What can hang from each mark:
Y: B F X
E: Y
X: E F Y
F: E Y
B: C
P: X
C: E

Each row was made from one small tree. The marks that hang from a mark follow it in brackets, in alphabetical order. Every link used is in the known rows. Write each row's tree.
Known rows:
X[E[Y[F]]]: -1.09	2.54	-1.47	-1.19	4.02	-1.33	-0.54	-0.15	-2.76	1.83	0.68	0.92	-0.97	-0.57	-1.54	0.17	3.97	-1.48	0.57	-0.27
C[E[Y]]: -2.00	-1.38	0.41	-1.67	1.90	-1.95	-0.90	-0.61	-3.33	-1.45	-0.48	1.27	2.05	0.06	0.29	-0.50	1.33	-0.11	0.32	-1.36
X[Y[F]]: 0.56	1.96	-2.42	-0.54	2.68	0.39	0.42	-1.20	-1.45	1.00	0.71	1.38	-1.06	-1.02	-0.54	-0.47	3.29	-2.19	0.80	-0.28
Y[B[C[E]] F]: 0.26	1.45	-1.07	-0.64	1.24	1.00	0.07	2.52	-2.46	-2.67	-0.37	1.63	3.91	-0.96	-0.87	0.26	2.98	-1.26	-0.34	-0.03
P[X[F Y[B]]]: 1.55	2.41	-1.77	-0.29	2.79	0.32	2.22	-1.29	2.02	0.75	1.04	0.99	0.35	-2.23	1.91	-0.19	2.50	-3.64	0.92	-1.17
Y[F X]: 3.48	1.01	-3.01	-0.91	3.07	1.30	-1.28	1.27	-3.38	0.42	0.18	0.77	-0.56	-0.93	-0.61	0.26	2.57	-1.32	-0.25	0.55
P[X[F[E] Y]]: 0.19	1.30	-1.60	-1.55	3.42	-0.85	3.55	-2.66	0.43	2.28	0.68	0.37	0.05	-2.01	1.23	1.36	3.83	-3.34	1.46	-1.68
E[Y[F]]: -0.98	0.77	-1.54	-1.40	3.04	-0.46	-1.29	0.08	-3.06	0.74	0.15	2.13	-0.39	-0.47	-0.49	-0.67	3.31	-0.77	0.13	-0.58
F[E[Y[B]]]: -0.09	2.93	-0.61	-1.39	1.43	-1.89	-0.60	-1.23	-1.79	-0.58	0.25	1.77	3.02	-0.95	0.19	-0.94	2.46	-0.43	0.89	0.15
E[Y]: -1.74	0.55	-0.21	-1.58	2.16	-1.19	-1.23	-0.86	-2.20	-0.54	-0.53	1.81	0.50	0.08	0.34	-0.98	1.70	-0.08	0.35	-0.86
C[E[Y[B]]]: -0.19	0.22	0.45	-1.03	1.27	-1.54	-1.16	-0.24	-2.31	-2.38	-0.01	1.51	3.24	-0.69	0.70	-1.33	1.04	-0.36	0.34	-0.68
F[E Y[B X]]: 1.77	4.70	-2.00	-0.12	1.95	-0.17	-0.69	-0.57	-2.00	-0.16	0.66	0.73	2.56	-2.19	0.39	-0.61	2.57	-1.72	0.86	0.29
X[E]: -0.03	1.97	-0.51	-1.19	2.44	-0.80	0.09	-1.39	-1.02	-0.14	-0.42	0.16	0.37	0.17	-0.87	1.33	1.92	-0.96	0.75	0.11
C[E[Y[B F]]]: 0.33	0.54	-0.99	-0.92	2.12	-0.83	-1.41	0.88	-3.32	-1.04	0.63	1.79	2.48	-1.25	-0.25	-0.92	2.87	-1.21	0.19	-0.35
C[E[Y[B F X]]]: 3.04	0.93	-1.94	-0.48	2.73	-0.31	-1.85	1.87	-4.53	-0.56	1.18	0.99	2.00	-1.89	-0.34	-1.64	2.48	-1.61	-0.29	0.08
B[C]: -1.79	1.57	-0.26	-1.28	0.98	0.67	0.23	0.88	-1.16	-2.20	-1.48	1.70	1.95	0.47	-0.25	0.37	1.93	0.13	-0.14	-0.58
X[E F Y[B]]: 1.59	5.20	-1.74	0.37	2.65	-0.46	1.39	-2.86	1.96	0.81	1.19	0.30	-0.64	-2.08	-0.39	0.32	2.93	-4.16	1.26	0.17
F[E[Y[X]]]: 1.27	1.69	-1.47	-1.71	2.86	-1.49	-0.89	-0.41	-4.05	0.50	0.13	0.67	1.20	-0.89	-0.22	-0.58	2.12	-0.50	0.45	-0.15
E[Y[B[C] F X]]: 1.39	4.21	-2.45	0.03	2.57	1.06	-1.37	3.77	-3.51	-0.61	0.60	1.88	1.69	-1.60	-0.85	-2.19	3.43	-1.27	-0.77	0.19
P[X[Y[B F]]]: 1.79	2.80	-2.38	-0.22	3.01	0.59	1.69	0.30	-0.01	1.11	1.61	1.05	0.61	-1.91	1.07	-1.26	3.35	-2.83	0.77	-0.64
X[E Y[B[C] F]]: 0.16	6.59	-2.38	0.65	2.46	0.57	1.67	0.94	-0.24	0.37	1.21	0.94	0.96	-1.62	-1.77	-0.56	4.24	-3.18	0.67	0.26
C[E[Y[X]]]: 0.94	-0.83	-0.49	-1.31	2.56	-1.27	-1.59	0.43	-4.47	-0.90	-0.12	0.35	1.56	-0.59	0.34	-0.96	0.96	-0.41	-0.06	-0.96
B[C[E[Y]]]: -3.81	-0.25	0.76	-1.47	1.48	-1.26	-0.21	1.11	-3.31	-2.37	-1.11	1.55	3.16	0.20	-0.29	-0.43	2.02	0.20	-0.18	-1.84

Which tree is each row?
0.15	3.41	-1.66	-0.30	3.34	-0.73	1.82	-3.13	0.93	1.60	0.67	0.06	-1.81	-1.40	-0.72	1.27	3.15	-3.74	1.32	-0.56 | X[E F Y]
-0.08	2.49	-0.84	0.14	1.09	0.37	1.76	-0.32	0.38	-2.18	-0.03	1.36	2.57	-1.93	0.09	-0.11	2.62	-3.30	0.38	-1.05 | X[F Y[B[C[E]]]]
2.14	4.51	-2.76	-0.40	2.06	-0.20	1.00	-1.61	-0.95	0.91	1.47	1.37	1.47	-2.13	-0.57	-0.41	4.05	-2.78	1.29	0.64 | X[Y[B F[E]]]
-0.31	5.02	-1.49	0.68	1.43	1.47	-0.95	2.02	-1.43	-1.85	-0.11	1.50	2.41	-1.58	0.28	-1.71	2.22	-1.36	-0.19	-0.45 | F[Y[B[C] X]]
-2.91	-0.47	-0.38	-1.33	2.33	-0.56	-0.18	2.11	-4.31	-1.05	-0.41	1.89	2.44	-0.44	-1.00	-0.12	3.85	-0.57	-0.37	-1.33 | B[C[E[Y[F]]]]
-2.79	6.19	-1.06	0.55	2.25	0.51	0.90	0.16	1.31	-0.30	0.00	1.21	1.32	-1.91	-0.79	0.90	4.19	-3.27	0.50	-0.71 | X[E F[Y[B[C]]]]
0.14	2.98	-1.86	-0.86	2.55	-0.41	-0.37	-1.06	-2.89	0.68	0.12	0.51	1.15	-1.49	0.06	0.26	2.80	-1.36	0.88	-0.56 | F[E Y[X]]
-1.33	5.58	-1.39	-0.22	2.78	-0.28	-0.04	2.20	-1.95	0.08	0.66	1.60	1.47	-1.03	-1.83	-0.94	4.50	-1.68	0.04	0.17 | X[E[Y[B[C] F]]]
4.57	4.36	-2.29	-0.03	3.17	0.47	-0.12	-0.34	0.06	0.34	0.69	-0.21	-0.08	-2.07	-0.63	0.84	2.13	-3.21	0.23	0.98 | Y[B X[E F]]
0.69	4.30	-1.81	-1.03	1.33	0.70	0.90	1.54	-1.78	-0.99	-0.17	2.06	3.69	-1.32	-1.36	0.42	4.28	-1.24	0.19	0.81 | Y[B[C] F[E]]
-1.15	2.42	-1.08	-0.42	2.98	0.47	1.06	-0.33	1.53	0.57	0.44	1.56	0.92	-2.24	2.12	0.27	3.18	-2.98	0.65	-1.73 | P[X[F[Y[B]]]]
5.21	4.50	-2.95	0.09	3.46	0.84	-0.86	1.26	-2.08	0.70	1.27	-0.16	0.43	-1.79	-1.46	0.14	3.01	-2.37	0.16	1.60 | Y[B F X[E]]
2.50	2.61	-1.43	-0.46	2.10	-0.26	-2.20	0.63	-2.35	-1.03	0.47	1.21	1.41	-1.15	0.64	-2.40	0.94	-0.69	-0.10	0.17 | E[Y[B X]]
5.00	2.77	-3.09	-0.20	2.45	1.73	-1.55	1.61	-2.28	-0.34	0.80	1.03	0.74	-1.64	-0.42	-0.65	2.33	-1.72	-0.23	1.21 | Y[B F X]
0.10	2.04	-0.69	-1.81	3.24	-1.49	1.39	-0.54	-0.26	1.13	0.68	1.46	2.15	-2.17	1.50	0.14	3.54	-2.21	0.83	-1.11 | P[X[F[E[Y[B]]]]]
-1.85	4.32	-0.12	-1.14	0.94	-1.12	0.13	0.86	-1.87	-1.66	-0.35	2.19	4.11	-0.81	-0.37	-1.12	3.01	-0.23	0.39	-0.32 | F[E[Y[B[C]]]]
2.38	5.56	-1.37	0.12	2.00	0.74	0.09	2.08	-1.34	-1.57	-0.08	-0.05	2.33	-0.97	-1.25	-0.03	1.97	-1.36	-0.23	0.74 | Y[B[C] X[E]]
-2.22	2.43	-1.43	-1.23	2.59	-0.56	0.53	-2.88	-0.54	1.09	-0.25	1.50	0.27	-1.74	0.15	1.72	4.11	-2.52	1.21	-1.01 | X[F[E Y]]
-0.05	6.29	-1.50	0.58	2.34	0.33	2.25	-0.84	1.76	-0.15	0.57	0.80	0.51	-1.92	-0.90	0.35	3.44	-3.76	0.81	-0.18 | X[E F Y[B[C]]]
0.40	2.61	-1.58	-0.73	2.38	-0.13	-1.65	0.69	-2.11	-0.01	0.73	2.38	0.88	-1.06	-0.14	-1.61	3.08	-1.12	0.14	0.23 | E[Y[B F]]
0.18	3.33	-1.31	-0.89	4.38	-1.09	0.71	1.50	-1.51	2.02	1.66	0.62	0.85	-1.43	-0.12	-0.66	4.20	-2.08	0.55	-0.52 | P[X[E[Y[B F]]]]
-0.99	1.20	-0.84	-2.03	2.95	-1.73	0.22	-2.19	-1.56	0.96	-0.27	1.75	0.40	-1.22	-0.04	0.92	3.61	-1.70	0.85	-0.75 | X[F[E[Y]]]
5.15	3.52	-3.23	-0.82	2.56	0.73	-0.67	0.80	-3.10	0.34	0.98	0.75	1.90	-2.04	-0.80	0.13	3.28	-1.90	0.32	1.65 | Y[B F[E] X]
-3.17	2.49	0.29	0.06	0.53	0.14	-0.12	1.21	-1.36	-3.02	-0.65	1.77	4.49	-1.08	0.32	-0.52	2.21	-1.04	0.20	-1.21 | F[Y[B[C[E]]]]
0.40	5.69	-2.46	-0.10	1.53	0.44	1.76	0.58	-1.14	-0.02	0.92	1.75	2.59	-1.85	-1.17	-0.49	4.66	-2.53	0.82	0.40 | X[Y[B[C] F[E]]]
-0.21	1.35	0.21	-0.75	0.23	0.26	0.08	1.49	-1.46	-3.91	-1.01	1.43	4.82	-0.35	-0.03	0.20	1.23	-0.40	-0.16	-0.28 | Y[B[C[E]]]
3.06	5.88	-2.62	0.28	2.98	1.44	0.03	3.24	-2.26	-0.17	0.68	0.24	1.45	-1.61	-2.09	0.17	3.63	-2.24	-0.34	1.14 | Y[B[C] F X[E]]
3.15	2.42	-1.99	-0.38	2.87	0.23	-1.63	0.32	-1.24	-0.11	0.53	1.43	0.07	-2.09	0.57	-1.21	1.87	-2.19	-0.09	0.04 | E[Y[B X[F]]]
3.32	1.63	-2.46	-1.54	2.95	0.14	0.25	-1.35	-1.78	0.77	-0.15	0.34	0.20	-1.70	-0.30	1.88	2.77	-2.19	0.45	0.30 | Y[X[F[E]]]
-1.39	4.07	-0.76	-1.17	1.66	-0.69	0.82	0.11	-0.63	-0.87	-0.42	2.34	3.05	-1.75	-0.31	0.09	3.83	-1.80	0.32	-0.35 | X[F[E[Y[B[C]]]]]
1.04	2.46	-1.21	-0.32	2.12	-0.16	1.57	-0.79	0.83	-0.28	0.97	0.80	1.61	-1.38	2.03	-1.29	1.54	-2.08	0.89	-0.99 | P[X[Y[B]]]
